Each row was made from one path, in order. Every step used is in the known rows, and no mark comes twice. Write each row's path.
In the rows, zero is written as 128.
Known rows
M Q S: [142 157 139 126 152 134 173  95 153 150 176 158  89 139 157 128 127 130
 169  94 118 130  58  99]
E Q: [145 146 106 116 161 114 162 117 131 127 152 151  90 145 136 115 112 123
 160  97 145 127  78 118]
S Q: [138 140 106 139 160 113 180 102 156 129 154 168  96 131 133 124 121 137
 169 102 154 137  76  91]
E Q S B G W: [166 129 151 143 153 119 178  68 133 133 173 183  97 171 157  93 105 129
 198  88 146 147  66 136]
B G Q S C: [140 123 150 126 150 116 182  88 128 129 158 174 113 153 152 112 134 139
 196  97 114 127  36  87]
M Q D: [131 159 127 110 155 130 166 111 126 148 159 176 103 124 133 140 124 147
 152  99 112 151  75  96]
D H: [147 164 114 124 176 108 139 109 152 130 142 167  98 168 150 142 133 129
 168 136 146 157  90 101]
Q S B G: [151 134 149 140 151 101 166  76 143 124 168 181  93 153 148 130 125 132
 198 110 131 143  75 132]
C B G: [132 136 122 130 154 111 143 128 148 115 133 178 104 115 149 142 102 114
 172 111 132 160  59 106]
E Q D: [135 142 115  99 158 111 165 125 120 136 155 167  92 133 118 125 107 140
 154  92 129 137  87 121]
B S Q: [147 144  94 132 170 133 171 112 165 127 159 177 102 150 131 124 113 149
 170 113 144 125  52 105]
M Q S B: [149 168 151 137 149 122 175  80 140 153 185 167  83 147 158 118 135 134
 180  94 123 140  67 121]
G W: [162 145 102 129 157 110 171  92 150 118 139 169 121 156 170 120 115 131
 156 133 166 167  64  95]
C S Q D: [120 135 113 149 169 115 188 127 145 147 155 173  94  96 117 123 110 144
 163  94 151 153  93 117]
M Q: [141 163 120 126 158 132 163 102 137 139 155 159 103 137 149 127 129 129
 160 104 129 141  67  93]
Q D: [135 142 111 105 156 102 163 117 134 126 146 175 102 127 132 148 119 147
 152 120 130 156  84 107]
R Q D H: [124 152 137  93 179 112 145 133 133 132 151 175  85 168 114 152 110 136
 148 125 138 168  88 108]
F G B S Q D H: [136 134 114 150 180 111 159 107 157 157 185 230 101 167 126 127  92 159
 176 129 144 190  71  93]
B S C: [158 157  98 117 176 109 153 120 151 119 140 165 140 161 166 132 121 131
 169 124 125 141  44  97]
R Q: [134 140 120 109 163 109 161 126 139 112 147 147  90 156 132 135 106 120
 145 119 159 146  66 107]
F G: [143 130 106 144 165  90 161 123 141 113 142 170 106 143 151 121 105 133
 154 130 165 167  76 105]
Q S B G W: [168 131 148 149 150 109 175  59 147 123 163 191 110 166 170 115 116 134
 197 117 147 166  64 123]
S B G Q D H: [131 143 155 120 163 118 154  89  97 138 157 208  83 172 109 124 140 175
 191 123 126 161  85 123]
G B S Q: [148 137  94 142 158 119 175  86 165 143 179 192 103 153 143 124 107 138
 175 116 145 147  48  93]

Which path is each row?
[131 134 133 126 153 116 164 125 120 120 133 179 120 122 153 115 120 127
 181  98 124 154  31  85] | S C B G Q
[144 155 116 157 168  94 165 110 132 131 146 154  93 126 152 114 123 125
 172 122 169 160  96 150] | C S B
[160 150  98 125 163  95 157  93 153 135 160 183 140 162 178 132 115 118
 173 129 126 162  39  86] | G B S C
[154 146  93 123 156 109 152  92 154 132 168 182 110 165 158 139 110 129
 163 139 139 156  49 105] | G B S
[126 148 105 114 162 131 166 149 162 137 161 196  96 110 123 139  91 152
 160  98 123 151  46 112] | C B S Q D
[122 146 152 111 170 117 148 134 114 141 138 207 116 136 135 132 122 145
 186 104 105 176  54  85] | S C B G Q D H
[136 116 144 124 143 129 179  87 129 128 165 173  83 154 133 118 128 151
 188 106 125 119  45 107] | B G Q S
[142 156 130 122 155  92 164 130 167 133 154 163 116 111 185 136 112 104
 175  96 119 160  45  93] | Q S C B
[141 160 112 122 163  89 155 137 152 123 132 164 127 110 178 134 113 104
 162 106 132 171  54  87] | S C B
[139 135 131 167 168 100 159 102 127 122 143 169 102 131 144 116 119 125
 188 116 156 157  93 149] | C S B G
[126 129 129 122 145 128 160 126 122 120 141 179  89 124 134 121 112 138
 173 109 136 145  39 105] | C B G Q
[131 127 144 118 145 113 174  89  92 126 158 199  90 147 110 119 132 173
 180 110 128 149  71 127] | S B G Q D
[151 149 129 124 160  92 175 102 160 130 156 159 123 141 176 133 128 118
 179 104 122 144  59  90] | Q S C
[139 136 146 131 157  99 158 119 160 126 148 178 123 114 175 138 107 103
 193  92 108 156  43  94] | Q S C B G
[143 121  97 164 164 108 176  99 162 138 181 203 104 155 144 109  86 141
 171 122 162 169  48  94] | F G B S Q
[143 125 104 154 153  78 163  96 141 129 163 187 106 144 163 122  99 122
 159 133 166 189  72  92] | F G B
[127 124 148 123 138 130 170 117 137 130 162 176  78 126 141 122 110 138
 182  98 123 135  30 111] | C B G Q S
[141 132 137 135 148 115 171  80 102 119 154 181  89 160 127 107 136 157
 188 116 146 140  63 123] | S B G Q
[118 131 141 109 149 111 168 132 107 129 137 195 119 109 136 126 113 144
 177  91 107 163  39  87] | S C B G Q D
[166 133 128 149 157 106 166  68 132 112 141 192 123 165 163 113 117 134
 186 127 160 174  73 117] | S B G W
[136 150 139 117 147 109 180 128 142 141 161 163 100 120 169 114 122 128
 175  92 122 146  25  91] | G Q S C B
[157 134 128 175 169 109 170  85 131 120 138 178 120 145 165 101 111 125
 187 125 174 178  82 140] | C S B G W
